Every row comes from one small tree of marks. Brackets hold a mark, then the marks that hang from it, in the order of their numbers. Every link used is in the known rows. Which tree was each row made from?
(in the rows, 128 means zero)
Known rows
{Z82 {Z79 {Z36 Z881 Z964}} {Z239 Z452}}: 122 117 142 131 145 148 131 131 121 151 144 170 152 117 145 125 124 119 103 121
{Z82 {Z79 {Z36 Z881 Z964}} {Z239 Z404 Z452}}: 123 116 160 130 132 147 141 108 116 157 143 185 139 150 145 109 116 111 98 112
{Z79 {Z36 Z881 {Z964 Z843}}}: 131 111 95 127 106 83 109 138 107 111 137 137 128 107 117 125 142 144 135 104
{Z452 {Z36 Z881 {Z964 {Z843 {Z825 Z406}}}} {Z239 Z404}}: 131 144 122 127 109 127 85 119 92 125 119 78 108 109 88 164 122 126 90 126
{Z404 {Z239 {Z452 {Z36 Z881 Z964}}}}: 123 138 110 137 145 101 132 152 129 129 121 111 153 128 131 136 113 119 86 132
{Z714 {Z36 Z881 {Z964 {Z843 {Z825 Z406}}}}}: 135 84 81 159 116 107 79 112 100 100 106 83 127 108 103 142 135 133 110 129
{Z239 Z404 {Z452 {Z36 Z881 {Z964 Z843}}}}: 134 126 128 129 126 91 136 118 140 115 115 125 137 143 134 127 118 100 90 115
{Z404 {Z239 {Z452 Z36}}}: 122 132 142 121 150 131 150 136 165 129 114 113 143 133 163 138 119 144 147 145
{Z82 {Z79 {Z36 Z964}} {Z239 Z404 Z452}}: 122 118 177 125 135 163 151 109 148 172 139 189 136 154 155 107 113 117 126 110
{Z964 Z843}: 136 106 107 129 120 104 137 124 156 100 130 106 93 101 152 122 150 161 196 129
{Z843 Z825 Z964}: 134 148 91 166 151 127 139 108 120 110 111 88 103 122 121 99 130 146 236 140
{Z239 Z404 {Z452 Z36}}: 131 140 153 118 146 144 169 95 157 128 114 136 123 162 163 120 116 122 147 124
{Z452 {Z36 Z881 {Z964 Z843}} {Z239 Z404}}: 130 148 129 136 103 119 127 135 101 123 145 117 109 108 101 139 120 128 100 120
{Z36 Z881 {Z964 {Z843 Z825}}}: 141 119 71 160 122 85 102 126 115 95 113 83 102 110 113 115 142 136 137 120
{Z452 {Z36 Z881} {Z239 Z404}}: 126 163 140 131 118 156 150 109 89 121 148 121 97 123 121 134 121 146 131 129
{Z79 {Z36 Z881 {Z964 Z843}} Z82}: 126 117 103 104 102 86 101 153 103 109 140 158 138 139 97 120 149 125 136 125
{Z404 {Z239 {Z452 {Z36 Z881 {Z964 {Z843 {Z825 Z406}}}}}}}: 128 112 109 124 137 84 78 145 140 119 89 64 154 116 120 172 123 118 76 144
{Z964 {Z843 {Z825 Z406}}}: 138 101 99 120 126 111 96 111 148 102 103 70 92 102 137 149 154 159 185 137
{Z79 {Z36 Z881 {Z964 Z843}} {Z82 Z239}}: 126 106 114 107 89 115 103 158 107 121 151 155 133 125 90 117 163 132 124 136
{Z82 Z79 Z239}: 125 114 138 137 134 172 152 114 146 138 161 130 86 97 167 125 139 156 182 134
{Z239 Z404 {Z452 {Z36 Z881 Z964}}}: 133 144 122 132 141 115 150 110 119 126 122 134 133 159 130 117 110 99 89 111

Which tree is each row?
123 170 123 132 130 157 138 152 111 144 148 115 120 91 106 143 116 138 132 122
{Z452 {Z36 Z964} Z239}
133 120 138 106 139 157 153 143 157 122 129 143 126 147 135 99 156 123 170 164
{Z79 {Z82 {Z239 Z452}}}
124 163 123 130 130 155 138 133 91 116 150 106 111 88 119 148 129 154 138 138
{Z452 {Z36 Z881} Z239}
133 126 128 123 140 108 135 143 172 126 112 117 152 116 142 140 123 115 124 123
{Z239 {Z452 {Z36 {Z964 Z843}}}}
126 163 155 125 121 172 158 111 118 136 145 127 96 125 131 132 116 151 160 129
{Z452 Z36 {Z239 Z404}}
122 133 174 131 144 174 160 108 159 167 140 154 131 146 158 128 103 102 106 121
{Z82 Z79 {Z239 Z404 {Z452 {Z36 Z964}}}}
130 157 141 148 115 144 118 120 125 136 116 101 109 122 103 132 115 134 130 123
{Z452 {Z36 {Z964 {Z843 Z825}}} {Z239 Z404}}
120 119 141 135 111 152 133 102 95 153 165 174 106 137 134 114 122 133 114 103
{Z82 {Z79 {Z36 Z881 Z964}} {Z239 Z404}}
132 157 123 153 111 127 110 120 97 121 122 97 109 119 93 133 118 129 103 124
{Z452 {Z36 Z881 {Z964 {Z843 Z825}}} {Z239 Z404}}
138 119 121 121 132 98 97 102 130 119 87 87 135 146 118 152 120 98 78 123
{Z239 Z404 {Z452 {Z36 Z881 {Z964 {Z843 {Z825 Z406}}}}}}
128 125 142 105 115 136 136 132 104 138 134 188 145 188 101 87 141 99 101 133
{Z79 {Z36 Z881 Z964} {Z82 {Z239 Z404 Z452}}}
133 111 128 119 122 120 93 150 127 120 106 144 163 150 96 108 153 111 110 150
{Z79 {Z36 Z881 {Z964 {Z843 Z825}}} {Z82 {Z239 Z452}}}
127 117 117 132 132 77 119 160 148 119 114 101 157 114 135 144 122 121 89 137
{Z404 {Z239 {Z452 {Z36 Z881 {Z964 Z843}}}}}
124 119 159 92 131 166 142 141 146 135 130 176 151 158 132 108 154 133 168 154
{Z79 Z36 {Z82 {Z239 Z452}}}
122 140 128 130 148 116 142 154 157 143 117 116 151 132 140 133 110 124 116 131
{Z404 {Z239 {Z452 {Z36 Z964}}}}
125 131 125 127 147 115 140 134 136 114 118 108 144 128 156 141 122 138 119 148
{Z404 {Z239 {Z452 {Z36 Z881}}}}
131 145 105 133 151 116 140 135 123 120 121 121 147 126 129 133 118 107 94 119
{Z239 {Z452 {Z36 Z881 Z964}}}
129 126 110 151 140 87 101 145 145 115 91 80 155 126 127 141 118 121 89 142
{Z404 {Z239 {Z452 {Z36 Z881 {Z964 {Z843 Z825}}}}}}
124 108 131 101 93 131 114 161 135 135 147 161 133 130 99 115 160 138 153 135
{Z79 {Z36 {Z964 Z843}} {Z82 Z239}}
120 104 131 115 128 120 75 116 135 143 119 121 126 109 135 164 123 141 149 111
{Z82 {Z79 {Z36 {Z964 {Z843 {Z825 Z406}}}}}}
131 147 140 127 143 129 160 112 148 142 117 139 133 161 141 115 107 104 119 109
{Z239 Z404 {Z452 {Z36 Z964}}}
126 117 175 91 121 164 152 117 143 142 127 190 135 191 134 90 147 125 162 145
{Z79 Z36 {Z82 {Z239 Z404 Z452}}}
128 150 148 130 106 134 135 136 130 141 140 123 109 112 110 136 118 134 129 119
{Z452 {Z36 {Z964 Z843}} {Z239 Z404}}
132 110 84 170 123 123 131 119 89 107 139 130 127 121 114 107 126 133 121 117
{Z714 {Z36 Z881 Z964}}
118 130 133 127 136 138 129 123 122 151 151 166 123 119 149 129 112 139 159 98
{Z82 {Z79 {Z36 Z964}}}
131 121 130 109 121 125 121 163 141 118 130 129 158 130 105 134 147 96 90 155
{Z79 {Z82 {Z239 {Z452 {Z36 Z881 {Z964 Z843}}}}}}
127 112 154 133 156 168 158 118 169 139 139 141 117 110 180 122 132 135 166 145
{Z82 Z79 {Z239 Z452}}
115 122 129 126 135 135 129 103 102 122 153 159 114 117 161 137 122 154 163 114
{Z82 {Z79 {Z36 Z881}}}
